Each row was made from one walk, in order. Every step used is in the known rows, and no mark comes twice. Write each row's walk.
Known rows:
R-F-T-W-Q-A: -305; 107; -26; 454; 453; -122; 403; 177; 22; -18; -361; 121; 93; -65; 292; 31; 197; -63; -26; 32; 60; 153; 284; -44; -223; -179; 201
W-Q-J-T: 46; 452; -514; -61; 168; -389; 165; 241; 139; -221; -311; 108; 121; 32; 114; -148; -200; 160; 125; -33; -455; -46; 87; -15; 62; 207; 308
F-T-J-Q-A: -220; -61; -13; 52; 163; 4; 136; -49; -172; 63; -251; -24; 54; 48; 426; 43; 100; -250; -198; 70; 51; 141; 345; 320; -448; 36; -342
W-Q-F-T: -437; -123; -302; 57; 303; -97; -207; 146; -44; -306; -38; 71; -127; 158; 441; -6; -62; 124; 197; 131; 2; -95; 94; 58; -105; 207; 28
R-D: -174; 275; 82; -38; 337; -73; 94; 76; -59; 58; -212; -114; -77; -75; 283; 96; 272; 18; 21; -389; -28; 37; 65; 95; 33; 95; 124
T-W-Q: -233; 161; -14; 337; 407; 15; 383; 3; 103; -220; -56; 177; -158; -117; -106; 5; 306; 188; 51; 155; 31; 285; -12; -166; 148; -258; 412
R-F-T-E-Q: -318; -416; -21; 622; -95; 122; 422; 301; -257; 122; -398; 40; 248; 358; 207; 266; -209; -73; 145; 419; 541; -48; -177; 185; -58; -68; -112
E-T-J: -104; 237; 332; 356; -71; -196; 267; -348; -199; 60; -141; 16; -195; 219; -17; -36; -344; 40; -133; 357; 180; 277; 142; 275; -464; -48; -180
Q-F-T-J: -379; 18; 20; 262; 137; -216; -211; -207; -258; -112; -132; -15; -69; 140; 206; -37; -189; 65; 25; 7; 178; -77; 149; 380; -398; 4; -383
W-Q-J: -205; 124; 0; 42; 117; -178; 362; 315; 185; -364; -362; -18; 193; -217; 236; 100; -89; 200; 102; 108; -361; -140; 1; -52; 56; 108; 285
F-T-E-Q: -333; -354; -69; 426; -58; 124; 354; 204; -194; 80; -330; 131; 164; 297; 126; 259; -183; -115; 91; 529; 441; -185; -176; 225; -45; 71; -109
J-Q-A: -149; -165; -28; -67; 96; 36; 225; 126; 32; 169; -152; 35; 62; 4; 355; 3; 178; -210; -244; -19; -71; 105; 294; 124; -196; 78; -4
J-Q-F-T-W: -216; -323; -312; 206; 427; -60; -83; -89; 68; -170; 217; -132; -149; 12; 76; 16; 253; 160; -337; -18; 316; -36; -49; 61; 36; -69; 211
J-Q-F-T: -308; -429; -387; -92; 191; 26; -333; 55; -47; -220; 140; -147; -121; 203; 476; 41; 5; 60; -64; 46; 135; -86; 36; 161; -81; 218; -120
S-D: -133; 286; 21; 79; -57; -248; -96; 16; 204; 229; -163; -298; 202; -245; 178; 43; 159; -187; -317; -221; 40; 8; 3; 165; -262; 22; -111
E-T-W-Q: -197; 179; 15; 425; 338; -47; 529; -51; 130; -182; -14; 174; -306; 56; -60; -1; 87; 219; -87; 440; 88; 396; 30; -178; -10; -153; 519
T-E-Q: -354; -327; 124; 478; -148; 64; 511; 200; -152; 238; -359; 222; 174; 240; -19; 175; -137; -17; 28; 445; 374; -108; -114; 177; 45; -25; 67
T-E: -65; 20; 210; 276; -172; -18; 114; -61; 10; 86; 67; 233; 121; -2; -26; 70; -167; -221; 44; 296; 343; -127; -136; 134; -73; -138; 161
Q-J-T-F: 319; 394; -340; 224; 141; -266; 279; -137; 107; -112; -153; 71; 339; 274; -254; -60; -322; 338; 65; -142; 31; -29; 124; 97; -67; -162; 170
T-W: 31; -6; 5; 273; 290; -75; 186; -143; 102; 20; 116; -27; -69; -164; -288; -21; 265; 111; -274; -48; 219; 17; -83; -63; 108; -252; 284
E-T-W: 61; 31; 40; 390; 214; -148; 350; -243; 129; 72; 142; -51; -236; 50; -238; -14; 1; 124; -437; 302; 270; 171; -42; -69; -81; -107; 420
E-Q-F: -680; -480; -10; 287; 77; -183; 164; 286; -64; 232; -292; 156; -13; 279; 180; -88; -120; 375; -123; -40; 38; -191; 161; 116; 61; 171; 170
J-Q: -11; -327; -144; -139; 18; 255; 44; 18; 3; -94; 110; -136; -116; 77; 170; 49; 178; -18; -135; 59; 39; 315; -49; 13; 72; -32; -22
F-T-J-Q: -76; -203; -150; 23; 94; 222; -22; -174; -250; -232; -3; -187; -111; 156; 249; 120; 102; -80; -60; 167; 204; 351; 14; 299; -236; -83; -452
T-J: -135; 217; 269; 233; 3; -136; 96; -248; -216; 23; -195; 41; -27; 28; -61; -54; -75; 25; 0; 13; 98; 137; 118; 273; -265; -192; -301
W-T: 99; -67; 145; -252; 162; 57; -107; 11; 214; -157; 234; -76; 29; 177; -234; 140; 37; -188; -13; 344; -155; 7; -49; -6; -32; 126; -123

Which walk is each row?
-276; -151; -29; 288; -46; -141; -189; -20; -52; -34; 92; 174; 86; 117; 257; 92; -262; -151; 67; 300; 411; -336; -103; 241; -197; 43; 74	Q-F-T-E
-13; -21; -50; 207; -84; 24; -81; -80; -83; -103; 79; 108; 125; 78; 149; 194; -194; -328; 132; 444; 441; -217; -210; 209; -171; -20; -48	F-T-E
-218; -5; 183; 158; 49; -114; 362; -101; -111; 208; -228; 41; -62; 128; 342; -27; -32; -169; -357; 208; 30; 283; 394; 273; -498; 54; -100	E-T-J-Q-A
-74; 63; 100; 431; 61; -59; -24; -132; -353; -115; -253; -192; 77; 156; 178; 78; -158; -42; 147; -18; 314; 197; 38; 266; -377; -249; -503	R-F-T-J
-21; 381; -202; 218; -47; -348; 252; 131; 114; -78; -186; 323; 224; 20; 72; -28; -329; -68; 143; 261; -28; -160; -92; 127; -2; 26; 411	W-Q-J-T-E
-599; -101; 13; 320; 394; -262; 163; 85; 149; -88; -30; 258; -180; -9; 92; -199; 137; 385; -70; -60; -16; 41; 137; -58; 111; -125; 522	T-W-Q-F
19; -33; 311; 79; -49; 12; 36; -55; 181; -22; 222; 159; 165; 147; -219; 178; -136; -360; 40; 586; 217; -121; -194; 164; -71; -74; 61	W-T-E
-438; -458; -80; -40; 69; -66; -111; 100; 58; 19; 127; 14; -144; 110; 316; -140; 41; 252; -234; -140; -14; 67; 132; 76; 69; 66; 187	J-Q-F
-217; 391; -194; 245; 433; -277; 408; 76; 106; 115; -324; 320; 4; -54; 104; -159; 205; -49; -88; 11; -175; 132; 354; -31; -151; -41; 387	J-T-W-Q-A
-295; -307; -93; 197; -32; -13; -151; -18; -41; -69; 160; 130; 47; 168; 339; 89; -155; -180; -18; 322; 436; -187; -114; 249; -147; 30; 78	J-Q-F-T-E
103; 288; -210; 197; -133; -235; 16; -93; -13; 160; 52; 325; 125; 165; -82; -117; -258; -213; 76; 199; 204; -48; -85; 172; -42; -51; 231	J-T-E
-99; 169; 13; 195; 83; -59; -108; -257; -310; -181; -166; -76; -21; 83; 105; 74; -109; -80; 106; 148; 201; 43; 28; 350; -378; -56; -507	F-T-J
-175; 20; -146; 460; 455; 65; 304; 87; 9; -340; -125; -1; -95; -8; 92; 99; 222; 128; 138; 132; 193; 337; -68; -158; 55; -304; 232	R-F-T-W-Q
-392; -341; -281; 423; 417; -120; 102; 37; -19; -28; -43; -47; -58; 93; 1; 28; 140; 245; -278; 79; 336; -185; -48; 97; 39; -5; 187	E-Q-F-T-W
-181; 108; -224; 273; 471; 80; 229; 24; 72; -371; -54; 85; -181; -52; 36; 106; 256; 101; 119; 250; 116; 193; -61; -103; 43; -152; 237	F-T-W-Q
-521; -343; 95; 113; 82; -141; -51; -61; -81; 24; 11; 39; -173; 146; 253; -171; -12; 263; -229; -139; 40; 171; 198; 263; -126; -65; -6	T-J-Q-F
-226; -90; -220; 421; -111; -75; 435; 210; -155; 286; -361; 309; 134; 375; -57; 36; -228; -28; 46; 348; 265; -63; -92; 173; 59; 66; 116	J-T-E-Q
187; 277; -425; 197; 333; -265; 103; -181; 104; 73; 99; 74; -85; 12; -342; -174; 164; 110; -255; -146; 73; 74; -40; -27; 112; -139; 353	J-T-W
-666; -496; 191; 323; 13; -178; 199; 250; 42; 216; -144; 261; 93; 352; 45; 32; -200; 131; -120; 342; 170; -256; 45; 216; 31; 145; 199	W-T-E-Q-F
90; -168; -215; 225; 70; 77; -143; 122; -149; -167; -75; -297; 117; 185; 316; 157; -93; -73; 167; -24; 263; 82; -89; 25; -109; -93; -285	R-F-T
98; 304; -193; 163; -139; -375; 125; 65; 81; 33; -112; 211; 287; 20; 14; -46; -368; -132; -6; 175; 36; -291; -112; 197; -51; 48; 312	Q-J-T-E
5; -140; 41; 470; -118; 32; 9; 55; -104; -49; -9; 0; 217; 138; 213; 195; -244; -262; 183; 258; 537; -59; -222; 161; -166; -211; -54	R-F-T-E
-105; -164; 57; 65; 35; 153; 134; -176; -181; -86; -19; -103; -117; 102; 111; 19; 114; 3; -142; 54; 137; 428; 45; 260; -137; -192; -291	T-J-Q
-412; -188; 29; 381; 37; -64; 447; 258; -154; 297; -499; 233; 264; 170; 316; 149; -121; -274; -72; 375; 252; -282; 188; 265; -301; 165; -56	F-T-E-Q-A
-165; 170; 16; 289; 265; -266; 584; 178; 264; -336; -250; -47; 41; -166; 85; 84; -93; 289; -181; 300; -175; -27; 1; -100; 13; 31; 534	E-T-W-Q-J
-71; -137; 117; 137; -28; 104; 279; -250; -123; -43; 35; -114; -264; 247; 144; 40; -92; 17; -262; 340; 194; 532; 81; 245; -300; -73; -189	E-T-J-Q
-192; 131; -5; 216; 305; -230; 482; 227; 246; -360; -267; -40; 147; -314; 62; 73; 67; 278; -81; 60; -226; -114; -38; -91; 128; -84; 460	T-W-Q-J
-287; -364; 213; 308; -58; 104; 439; 219; -34; 144; -193; 192; 200; 347; -157; 261; -143; -139; 13; 678; 273; -92; -162; 184; 26; 47; 3	W-T-E-Q
-275; -349; -12; 506; -104; -161; 534; 474; -53; -64; -564; -153; 504; 83; 284; 305; -344; 78; 9; 251; 194; -365; -186; 166; 12; 49; 45	R-F-T-E-Q-J
-262; -273; 157; 213; -81; -151; 529; 404; 152; -51; -392; -53; 435; 69; -1; 300; -276; 19; -111; 481; -36; -446; -177; 176; 56; 188; 117	W-T-E-Q-J
